Each row was made from one walk, in order. Every step used is in the known rows, and no mark comes twice. Write each row's walk.
Known rows
u > g > z > l > a: [ 52.2 -32.5 -22.8  31.8  14.6  21.9  -2.0   3.8  61.4  21.3  -1.2  18.3
 -27.4   8.0 -10.9  35.7  -3.3   3.1 -34.8   1.5  31.7 -33.3]
a > q > z: [ 21.3  -7.0   5.9   1.4 -10.1   3.0  -6.6 -32.1  -2.5  11.4   6.5  26.5
 -23.0  21.9  24.3  25.5  -6.3  -8.9 -17.2   3.9 -11.3 -18.5]
q > a > l: [ 14.8 -25.4 -19.4  35.3 -24.5   2.8  14.8  -8.5  16.0  14.7   1.9  -1.9
 -11.6  18.6  22.6  12.0 -18.1  -8.7 -22.7 -16.0  12.1 -30.4]
g > z > y > k: [ 15.4 -21.6  11.5   2.6  17.8   1.6 -23.8  17.9  45.2 -20.6   6.6   2.9
 -42.2 -19.4  -0.8  12.6   3.2  -1.5 -10.5  -6.4  16.1  -4.2]
l > a: [-17.7  10.7  -9.0   4.2   8.4  17.0  14.6  -1.9  21.6  18.8 -11.6   0.4
  13.9  12.6  -5.2   3.3  -9.8   3.9   4.6  -3.5  11.5 -11.0]
u > g > z > s > k: [ 68.5 -55.5   6.9  21.1  12.8  -1.1 -28.0 -24.7  33.5 -21.4   4.9  50.8
 -36.5 -13.7  -2.3  -5.8   1.5  27.4   0.8 -17.1   5.9 -18.9]
k > l > a: [-30.7  24.5  -4.9   3.9   8.3  10.6  29.5  -0.1  16.9  27.8 -24.0 -12.2
  28.7  13.7 -18.7  15.9 -19.3  14.3   2.5 -19.2  18.8 -16.7]
y > k > l: [-22.8  18.4  17.9   2.4  18.8  -6.6  11.8  21.9   3.9  12.2   4.2 -23.3
  -7.4   8.0 -12.9   3.3 -14.9  31.8   5.2 -39.3  21.6   5.6]
s > k > l > a: [-20.9   6.8  -7.9   3.3  31.2  16.9  20.5  -2.1   1.8  27.2 -35.0  12.9
  44.9  20.5  -8.6  -5.2 -28.3  29.5  25.9 -42.4  22.6  -3.5]
a > q: [  9.4  15.3   7.6  13.6   2.4  -9.9   0.5 -19.6  -9.5  -7.2   4.8  18.1
 -30.5  -5.4   6.5  15.9   0.4 -13.9   3.0  19.1  -1.6   3.7]
s > k > l > a > q > z: [  1.8  -1.0  -2.0   2.6  20.8  20.3  11.8 -34.6  -0.1  39.3 -29.6  38.5
  20.2  43.9  14.7  20.6 -35.0  20.0   9.3 -37.7  11.9 -21.6]
z > y > k: [ -2.2  -8.7  19.3  -1.7  22.8  -0.9 -24.1  16.4  11.6  -5.6   8.1  -2.5
 -37.7 -12.6  12.0   1.8  10.1   0.2   8.2 -10.1   9.1   0.1]
a > q > z > y > k > l: [  5.3  -5.4  28.8  -0.5  13.8  -6.8 -14.5 -14.2   4.2  14.1  -0.4  10.4
 -45.7  11.4  21.6  40.0  -7.2   2.8 -12.9 -24.1   3.8 -22.8]
s > z > y > k > l > a > q: [-11.8  27.5  20.6  -3.7  28.9  31.7   8.6 -14.7  16.7  11.9 -21.0  22.5
 -11.6  -0.1   1.2  22.3 -16.1  -7.0   1.7  -7.9  -1.2 -23.9]
k > l: [-15.6  11.5   6.0   1.1  -0.3  -6.5  15.9   2.8  -6.9   8.5 -13.1 -13.3
  15.3   1.8 -14.9  12.7  -9.0  10.6  -2.9 -16.2   7.0  -5.1]
g > z > y > k > l: [  1.9  -9.9  18.2   2.5  19.3  -5.3  -6.0  20.5  38.6 -10.7  -6.5 -11.8
 -27.5 -16.5 -17.0  23.8  -4.5  10.5 -13.4 -21.8  23.5  -9.7]
y > k > l > a > q: [-28.2  45.3  17.4  21.2  28.0   1.5  27.3   3.6  17.0  24.1  -1.5  -4.9
 -24.0  14.9 -10.6  23.4 -25.1  20.2  12.5 -24.7  32.2  -1.8]
a > l: [  7.6   6.4  -9.4  27.1  -3.3  -5.0  28.0  -1.0  -5.1   2.3   3.9 -13.4
 -10.0  -5.4   0.0  21.1  -6.0 -10.1 -14.2  -1.2  13.3 -17.0]
g > z > l: [ 38.8 -40.6 -36.1  27.1  -3.9  -0.4 -23.8  22.5  29.4  -8.7  -3.2   5.2
 -20.6 -16.7 -16.1  32.0   7.5  -2.4 -33.8   6.3  12.9 -11.0]
l > a > q > z > s: [ 16.3 -20.7 -11.5  28.5 -18.6   4.1 -15.9 -42.7  24.2  12.0   3.4  34.2
 -33.3   8.3  10.5  34.7  -1.2   5.4 -11.0   1.2 -10.5 -43.8]
q > z > l > k: [ 20.3 -57.1 -44.8  14.6 -18.3  12.9 -45.3  11.2  14.4  53.3   4.1  13.4
   6.8  23.4  19.9  31.1  -3.3  11.3 -46.5 -11.2   5.1 -27.1]
z > y > k > l: [-16.4   1.6  23.4  -1.5  22.5  -9.2  -8.2  18.4   6.0   2.7  -5.7 -14.3
 -21.9  -8.9  -1.5  16.0   0.0  11.8   5.2 -26.3  15.1  -6.1]
z > y > k > l > a: [-34.3  14.0  15.0   4.0  31.1   8.6   7.8  17.4  29.5  21.8 -16.1 -14.6
  -8.0   1.7  -7.2  19.1  -8.3  15.8   8.9 -28.8  26.2 -16.5]

Write each row's walk
[-19.7  37.6   4.8  17.8   9.9   1.1  31.7 -18.0   9.4  19.2 -19.2   5.2
  -0.3   8.9 -13.3  33.3 -19.7  -0.6   5.1  -1.0  15.8 -13.4] -> k > l > a > q
[-22.2  11.2  11.5 -16.5  28.5  42.4   8.4   3.5  25.6  19.7 -25.8   3.6
  17.9   4.2  -5.0   5.7 -16.1   7.4  -0.6 -26.0   3.4 -26.6] -> s > z > y > k > l > a
[  0.6  -9.2  -4.3  27.3 -18.1  -4.7   0.0 -39.2  19.1  22.1 -10.8  20.8
 -17.5  11.2  -4.9  47.2  -9.6  16.0 -14.1 -12.7  -3.2 -49.5] -> k > l > a > q > z > s
[  6.6 -29.9  -4.2  16.9   6.3 -16.2 -19.4  -7.9 -15.0 -10.6 -18.8  19.5
   7.3 -16.2 -13.0  -2.0  -3.2  37.8  22.3 -36.3  -0.6  -7.8] -> z > s > k > l
[  6.3 -16.5   2.6  -1.6  25.6  18.8  -7.9 -39.4   3.2  28.4 -40.6  47.8
   6.0  25.3  24.5  30.9 -21.1   1.7   8.7 -25.4   3.7 -32.3] -> s > k > l > a > q > z > y
[ 55.9 -44.6  13.2  21.2  12.6  -7.8 -11.6 -22.5  27.1 -11.3  -9.3  36.6
 -20.0 -11.3 -16.7   8.5  -7.1  38.6  -1.6 -34.4  13.4 -23.7] -> u > g > z > s > k > l
[  0.7  -1.8  -6.9  36.0  16.4  -9.3  -3.5 -29.8  -3.0   1.0 -23.8  38.0
  -9.2  -9.1 -11.9  17.7 -13.7  26.0  29.0 -21.4   8.9 -15.3] -> z > s > k > l > a > q
[ 60.2 -39.2  11.8  24.2 -10.6  -8.8 -15.2 -21.3  47.5 -20.2  17.4  25.3
 -51.1 -20.0 -12.6  15.5  11.1  12.5 -24.0   4.0   2.0 -30.9] -> u > g > z > s
[  1.0 -40.2 -15.5  11.5   4.7  14.8 -11.7 -23.6  11.2  29.2 -27.3  28.6
  28.3  23.2  -1.3  10.2 -19.9  46.9   7.5 -54.0   3.7 -40.3] -> q > z > s > k > l > a
[-23.8  29.3  23.5  18.0  32.8  -1.2   7.1  -2.1  20.8  14.3 -11.1   4.0
 -38.4  -3.5  -1.2  35.5 -10.6   0.8  11.7 -11.6  23.9 -13.8] -> z > y > k > l > a > q
[ 23.7 -29.8 -46.5  32.6   4.3  17.1  -9.3  20.0  51.2  10.0 -13.7   4.2
  -5.4  -5.1 -21.4  35.6  -3.5   1.9 -27.4   1.4  25.7 -21.6] -> g > z > l > a
[  1.9  -5.4  13.3   5.1  21.3  18.1 -16.4 -18.7  32.5  24.3   3.5  25.5
 -47.0  20.8  30.0  31.4  -8.0  -4.4  -5.5 -11.1   9.5 -29.9] -> l > a > q > z > y > k
[-19.3  23.8  14.8  10.2  17.9  13.5  19.0 -11.8  22.3  42.4  -0.6   2.7
 -16.8  42.8   7.3  32.8 -31.7  24.7  -9.6 -39.2  23.2 -24.3] -> y > k > l > a > q > z
[ 41.8 -36.0 -25.9  24.8  -9.4  -0.4 -31.7 -11.9  -5.9  16.5   2.6  26.6
 -36.4  11.7  22.1  48.1   5.0  -8.2 -32.7   6.3  -5.0 -23.4] -> a > q > z > l
[ 32.8 -41.7 -36.4  27.6 -15.0   4.3 -45.2  -5.9   6.5  45.9   9.0  32.4
 -24.0  16.6  25.2  47.3  -3.8  -2.4 -43.1   7.0   3.2 -24.6] -> a > q > z > l > k
[ 43.0 -47.8  -5.3  20.3  -2.8  -6.2 -41.4 -43.7 -12.3  -7.4   0.9  57.4
 -31.6   2.9  25.6   9.6  -0.2  18.1   8.7 -16.3 -16.3 -21.3] -> a > q > z > s > k
[ -3.6  -4.9   1.4  -4.2  22.3  -0.1   4.1  -0.8 -19.9   6.8 -26.1  12.0
  30.5   9.6  -3.2  -8.6 -18.7  27.4  20.9 -37.6  10.3   6.6] -> s > k > l
[-22.7 -10.0  11.8  -8.7  19.6  20.8   0.0   2.9  35.6  40.9 -14.7  -5.1
  -0.8  28.3   9.4  28.1 -16.3  21.9 -10.6 -44.3  16.7 -37.3] -> q > z > y > k > l > a
[ 29.9 -35.7   0.8  19.7  -2.5 -13.0 -26.2 -40.5 -18.0   2.2 -11.8  44.5
 -16.7   6.3  11.0  22.3  -8.0  29.0   5.4 -33.0 -10.0 -25.6] -> a > q > z > s > k > l
[ 27.8 -22.6  10.3  -3.0  -4.3  -0.2 -27.5 -36.9   2.4   3.4  -3.4  34.7
 -38.0   3.9  33.4  36.2   7.9 -27.9 -17.2  16.7 -18.1 -27.0] -> a > q > z > y
[ 15.1 -39.3 -43.5  15.5  -1.2  27.3 -17.0   5.4  24.6  42.8 -11.6   9.0
   7.0  30.4  11.4  36.7  -5.5   8.6 -30.9 -16.6   9.2 -38.1] -> q > z > l > a
[  4.9   5.4  -3.6   6.5  -1.5  19.9   7.1 -34.4  20.6  30.3  -4.2  27.7
  -8.6  33.6  20.4  29.7 -17.6  -5.3 -13.0  -0.1   1.5 -29.0] -> l > a > q > z
[ 25.9 -37.2 -13.9  24.8   5.1  11.7 -27.1 -44.6   9.6  10.9 -10.4  58.7
 -18.5  15.4  21.0  13.5 -12.0  20.3  13.0 -19.8  -6.9 -31.6] -> l > a > q > z > s > k
